Each row comes from the steps of one path. Every step used is in the known rows, and no mark comes twice. Write the path behind each row, first mark first.
Known rows:
V-D-Z-K-W: [  2  17  10  14  38  15   5  15  17  27  16 -12  -7 -11  -2   3   3  -7
 -23  23  -8  -5  11 -19   2   2   2   3   2  23   4  -5   5 -41 -25  28
   8  10  18   1   5  -2 -24  -5   2 -15   0 -21  17  30]
V-D-J: [ -4   1   1   2  24  14  -2  -2   9  -9  -1 -17   1  -3  10 -10 -10 -18
   6  -8  -3  20  11  -9  24  -7  11  -3  -6   6  15   6  -5  -3  -3   9
 -10  12  -4  -1   6   2 -10  -9 -10   5   3  -8  10  15]
Z-K-W: [  1  11   8  11  23  -1   8   1   4  31   8   3   4 -10  -4  12 -17   5
  -9  14 -14  -1   3  -9  -7   5 -19   6  -1   9  12  -8   8 -34  -3  14
   5  10  10   2   8  -4 -22   6  -7  -2  -7 -12   9   5]
J-K-V-D-Z: [  2  10  15  -2  28  41  -5   3  11  11  13 -15  -4   6  10   8  13 -36
   4  22  18  -9 -10  15  26 -10  19 -28   1  20   2 -21 -10  -4 -28  15
 -13  10   6 -21   3   2 -16   9   1  -2   9 -19  15  15]
J-G-X: [ 13  11  14 -13   3   1   4  10  -9 -15 -21   1  -9 -10  -2  -5   4 -10
   4  24  -1   5 -10  28  -8   7   8  -8   0   6  -7  10 -13  21   6  17
  11  -1 -19  -1  15   5  -9 -15   1   1   0 -14  -9  19]
G-X: [  5  -5   5   0  -5   4 -14   2  -1 -14 -18   0  -5  -4   9  -2   4   8
   6  15  -8   4  -5  18 -11   1  -3 -10   9   9  -1   1   2  15   0  12
   0   1  -5 -13  -3  -9  -4  -8  -2 -13   1   1 -13  10]
V-D-J-G-X: [ 14  12  11 -10  26  14   1   7  -1 -23 -21 -15 -14 -15   7 -12  -1 -27
  12  17  -9  26   4  19  17   3  24  -4 -12  12  11  10 -14  15   1  28
  -2  14 -23  -5  18   1 -17 -23  -5   4   2 -16  -4  37]
W-D-J-G: [ 17  -4  -1  -6  28   9  25  13   1 -36 -29 -10 -12 -14  -2   1   0 -48
   6  11  15   5  10  -2  16   2  15  -1 -13   5   2  15 -20   3  11   8
   9   5  -9  16  33  27 -19 -14   9  13   0 -13  -4  17]
N-D-J-G: [  5  17  14 -17  37  -3  15   8  22 -12 -28 -12  -9   6 -11 -13   1 -28
   1   5  10  15  -6  -6  23   3  18   8  -7   5 -11   4 -20   8   0   4
   3  13   5  -2  24  20 -21 -31   1  29  -9 -24 -11  16]
C-Z: [  8   6   2   8   3  11  -8   9  10 -17  -1   8 -10   2   7  10   1   3
   0  13  20 -16  -2  12   0   5  -5   7  14  -2 -10  12   3   1  -8  -2
   6  11  -9   5   6   3   1   4 -15  -4   4   0  -4   8]
N-D-Z: [  5   6  12  -7  22  -1   1  13  38  -2  -8 -16  -7  16  -4 -10  16   1
 -17  10  11  -9  -5 -17   3   8  18  -1   9  14 -23   1  -1   4 -28   6
  15   7  33  -8   2  12  -7 -30   5   5  -6 -20  -3  14]
D-Z-K-W: [  6   6  14   4  28  -5  10   7  22  17   8  -3  -2 -14  -6   8   7   5
 -20  25   4 -19   2 -20  -3  16 -14  -6  10  26  -7  -5   5 -35 -14  19
  24   4  26  -4  16   8 -20  -8   4   1  -7 -10   5  16]
J-K-C-D-Z: [ -9  -1  34   6  16  28   3  16  20 -21   8 -16  -4  -1  21   4  18 -19
   1  30  23 -27  -6   0  19  11  -6  -4  25   8   8  -5  26  -5 -21   9
  15 -11  -1  10   0  16 -13 -14  -3   5  13  -5  -7  10]
V-D-Z-K-X: [ -9   9   9  -2  28  25  -3  18  32   9   4 -22 -11  10   0   5   5  -2
 -23  14  -2 -14   1  -2  -1  15   5   6  -1  11  -1   0  17 -35 -28  19
  10   2   1  17  11  -1  -4   0  12 -18   4 -16  22  30]
C-Z-K-D: [ -5   7   2   0  20   9 -12   9  24  -8  -6   8 -20  -3  11  24  -5   8
   4  38  12 -29  18   9   0   5 -22  31   7  -9  -1   8  12 -20 -14  11
  15  -2 -16  22  32  14 -10  16 -17  -5   1 -10  12  24]
C-D: [ -4   5   9   9  -3   0   0   9  -9  -4   5  -6   1  -7  22   9  -5  -4
   6   7   5  -2  -5 -10   8  -5 -10   1  -1   9  -3   5  17   0  -7   4
   5  -5 -17  24  -1  -3  -6 -17 -10 -10  -2  -2  15   7]
K-W-D-J-G: [ 22   8   9  16  45  14  34   7  -6 -14 -17  -9  -6 -25 -15  14 -11 -54
   4  14   8   4  -3   2  12  -4   5  -4 -20  26   2  23 -31 -12   5  15
   6  11  -6  10  30  22 -33 -24  12  15   1 -21  -5  22]
K-C: [ -1  -1   4  -3   6  17   1  10   1 -12 -10   2   4   5  -3   0   9   4
  -3   2   7   1  -5   4  -2   2  -5  13  11 -12  18  -1  11  -4  -8  -4
   3  -8  -2  -3  -3   9   0  -5  -4  10   3   1 -13 -10]
V-D: [ -1  11   0   1  13  19  -2  10  -8   7  10  -6   2   0   5  -4  -5  -9
   1  -5  -8  14   2  -4   6  -9  19   6 -12  -2  15   0   0  -3 -15  17
  -7   0 -11   1  -8  -9  -8  -2  -4 -11   9  -6  20  13]
N-D-J-K-X: [-18  -8  20  -1  43  17   3 -23  37   7 -17 -21  -2  28   0  11 -15 -31
   6  -6  -6  -6 -13  19  17  10   2 -18  -1   3  -9  -2  -1  -6  -9   7
 -19  21   9   0  12  10 -32  -6   3  12  -5 -24  -8   9]
W-D-Z: [ 17  -7   1   6  12  11  15  20  14 -24 -13 -16 -13   2  -1   3  15 -19
  -9  22  20 -18   5 -12  -3   5  11  -8   3  10 -23   9  -5  -4 -17   8
  20  -1  13   4   8  21  -4 -11  16  -7   6  -9   8  17]
C-Z-K-V-D: [  8  21   4   6  22  36 -16  23  14  15  -3   5 -11   2  16  24   1  -6
  -4  29  20   0   3  11   4   1  -6   5   5   1  15 -15  12 -25 -26  15
  -6  22 -19  -8  24  -3 -16  21 -28  -4   9 -21  28  11]
C-Z-K: [ -1  13   3   0  11   6  -8  18  22  -1  -3   6 -12  -2   8  15  -2  16
  -6  29  14 -19  16  -1 -12  19 -15  20  15  -7   2  -3  20 -11 -12   7
  12  10   0   7  25   9  -5  23 -28  -5  -1  -5   5   6]
W-D-J: [ 10 -14  -6   2  17   9  14   6   6 -23 -25 -11  -7   1   2   9  -2 -29
   8   1   8   3  15  -5   9  -3   4  -7  -3   6   0  10  -6  -4   1  -5
   1   9   5   3  19  16 -17 -10  -1   8  -2   0   2   7]

Which path is each row?
[ -2  -1  22   9  14  23   0  33  11 -33   1  -9   0  -7  14  -1  23  -3
 -12  22  21 -19 -10 -13  12   1 -11   3  16  14   3  12  26  -4 -23   5
  20 -18  -8  16   2  21  -4 -29   3   0  13  -7  -5  17]	K-C-D-Z
[ 11  -4  13 -15  15   1   7   4   3 -27 -27  -6 -17 -22   5  -5  10 -14
  11  20   6  13  -6  22  15  11   9 -12   2  14   2   6 -16  21  11  10
   2   8 -15  -8  26   8 -14 -20   0  14  -7 -14 -21  22]	D-J-G-X
[ -3   8  26   9  44  56  -5   2  31 -24 -10  -9 -10   7  12  10  -5 -30
  11  14  20  -8   6  26  26  -1   0  11  17  -8  26   0   9  -6 -18  14
  -9  11  -9  -3  12  15 -13  13 -34  17  22  -9 -17  10]	V-D-J-K-C-Z
[  2   2  17   7   2   5  -2  21   8 -18   7  -8  -9  -5  18   3  13  -4
  -4  22  16 -14   0 -17  17   5  -5  -5   7  23 -14   6  15   3 -16   3
  21   1  -5  15   2   5   0 -28   2  -8   5  -1  10  18]	C-D-Z
[ -6   3  17   3  11  -3  -6  28  21  -4   7  -8  -9  -9  25   7  15   7
 -13  34  14 -20   9 -23   7  18 -14   7  17  14  -2  -6  31 -18 -16  10
  24   1   4  24  14   7 -11 -13  -9  -5  -5  -8  20  16]	C-D-Z-K
[ 26  -6   5 -10  24   9  10  18  -1 -43 -40 -12 -18 -16   2   6   6 -31
  12  31   5   9   3  28   3   2  11 -10  -3  14  -7  22 -22  18   0  14
   7   9 -17   0  30  19 -25 -22   6  10  -1 -13 -11  26]	W-D-J-G-X
[ 11 -18   4   2  33  31  14  -1   6 -11 -15  -9  -8   7  10  24   3 -48
  26  21  20  -3   4  18  25 -10   3 -30  -1   5  13 -10  -9 -10  -7   3
 -19  19   6 -13  25  11 -33  11  -3  20   4 -12  -3   1]	W-D-J-K-V
[  1   5  -4  -7  29  23 -10  13  18  14  -7  -7  -3  -2  13   6   0 -20
   9  14   6  21  13   0  27  -6   2 -12  -7   0  33 -25  -2 -18 -10  11
 -17  24   2 -14  25   3 -22   9 -25  14  -4 -14  24  12]	Z-K-V-D-J
[  1   0   7 -12   8  11  -1  20  14   3 -15  -6   2   1   3   2   8   8
  -6  23   3  -1   8  -5 -11  15 -15  23  12 -18  23 -12  20 -19  -9   7
  10  -6   5   2  12  14  -4   5 -17  13  -2  -5  -5  -8]	Z-K-C
[-11   6  14  -4   9  10  -2  31   8  -7  -7  -6   1  -7  24  11   0  10
  -4  27   3  -6   8 -11  -3  10 -19  19  10  -8  27 -10  41 -19 -19  13
  10  -7 -13  23  10  10 -16  -8 -19   1  -1  -6  11  -1]	Z-K-C-D
[ -2  -1  17  -9  43   4   8 -20  40   4  -7 -20  -5  19   5  -1  -5 -17
  10  -2   2  -1   3   0  23   6  12 -11   4  -1   0 -11  -4   0   0   5
 -15  17  25 -10  12  11 -24  -3 -13  17 -10 -19 -17  -1]	N-D-J-K
[ -3  -3   2  -1  20   6  -6  -5  19 -19  -4  -8 -16  -2   0   3  12  -6
   2  25  14 -27   3   0  15  -3  -3   8   0  10 -13  10  -1  -8 -14   3
  18  -8   1   8  12  17   0 -12  18   3   7  -8   7  26]	K-D-Z
[ -2  13  24 -10  34  15  10  38  15 -26 -22  -3  -2 -19  18   3   4 -20
   6  32  16   1   9  -9  23  16 -10  24   3  -4  30  -2  21 -13   1  11
  18  -1 -22  27  32  24 -29 -27 -18  26  -6 -13  -2  11]	Z-K-C-D-J-G
[ -6   2  24   8  16  34  -4   7  21 -18   2   0 -10   4   6  11   1 -11
   3  25  25 -29  -5  27  -2   8 -10  12  26 -17  10   0  16  -6 -11   7
   1  -3   0   7   9  16 -10  19 -21  12  15  -8 -22  -6]	J-K-C-Z
[  2   5   1  -7   8   8  -9  12   4  18  -6  10   2  -2   9  15   8  -1
   6  23  12  -1  -2   1   1   4 -11 -13   0   3  20 -29   7 -19 -13   6
  -5   5   4 -12  25   5 -14  17  -9  10  -4  -8  13  -3]	Z-K-V
[ -1   8   6 -23  39  -2   3  -3  14 -16 -22 -10 -18 -19   6   6  -4 -26
  11  34   8  -6  18  -5  23   4  -2  24 -16 -13  14   1  -7 -12   5   8
  10   0 -10  22  51  26 -24  -9   0  28 -14 -15   6  24]	Z-K-D-J-G
[ -3 -14  12  -4  24  25   2 -18  12  -1  -2  -3  -3   3  10  16   7 -35
  24  10  18  -2  -8  17  34  -3  -9 -33   3   6  14 -23 -10  -1  -2  -5
 -23  20   8 -21  19   9 -23  10 -11  26   0  -5  -8   1]	D-J-K-V
[  6 -15   3   3  28  20  17  -8  16 -20 -17 -17 -10   1  11  12  -2 -42
  15  11  10  -6  14  12  12   3   5 -15   1  -4  -1   5  -3  -7   6   6
  -9  12  11   3  20  14 -26   4  -2   7   5  -3  -5   1]	W-D-J-K
[  6  10   2  -1  19  32  -7  18   9   5   5  -7  -2   2   2   4  21 -24
  -4  18  17  -4  -7  -3  20 -15  16 -19  -5  24   5  -9  -6  -5 -33   9
  -2  13  -2 -22   1   1  -6  -3   3  -2  11 -15  22  26]	K-V-D-Z
[  5  17  20   3  46  -9   8  16  39  26  -1 -15   3   9  -5   7   5   4
 -25  23   6 -14   0 -27  -7  10  -3   1  11  30 -18  -8   2 -32 -28  19
  22  13  39 -11  15   7 -32 -20   0   3 -13 -33   1  20]	N-D-Z-K-W
[ 16  12  10 -13  29  33  -2  16  -5 -20 -28  -5 -13 -15  14   3   7 -35
  17  23   7  27 -13  31  33 -10  15 -26 -17  19  20  -2 -27  19 -10  30
 -13  19 -30 -23  28   7 -22 -17  -9  13   3 -23   3  32]	K-V-D-J-G-X
[  1   6  16  18  24  13  13 -25  -7  26  17  -6   7  -2  -4  20 -18 -21
   4   1 -10 -12 -10  14   5  -2 -10 -15  -4  11   1 -10  -8 -14   2  11
 -14   8   9  -3   0  -3 -27  14   0  -5   5 -13  -5   3]	J-K-W
[ 20   2  10  23  26  17  24  16   7  -8   0 -13  -2 -10  -7  15   5 -27
 -11  20  10 -16  -1 -13  -1  -6   1 -17   2  30 -18  19 -11 -21 -18  13
  18  -3  18   1   7  13 -19 -20  22 -12  10  -9   3  22]	K-W-D-Z
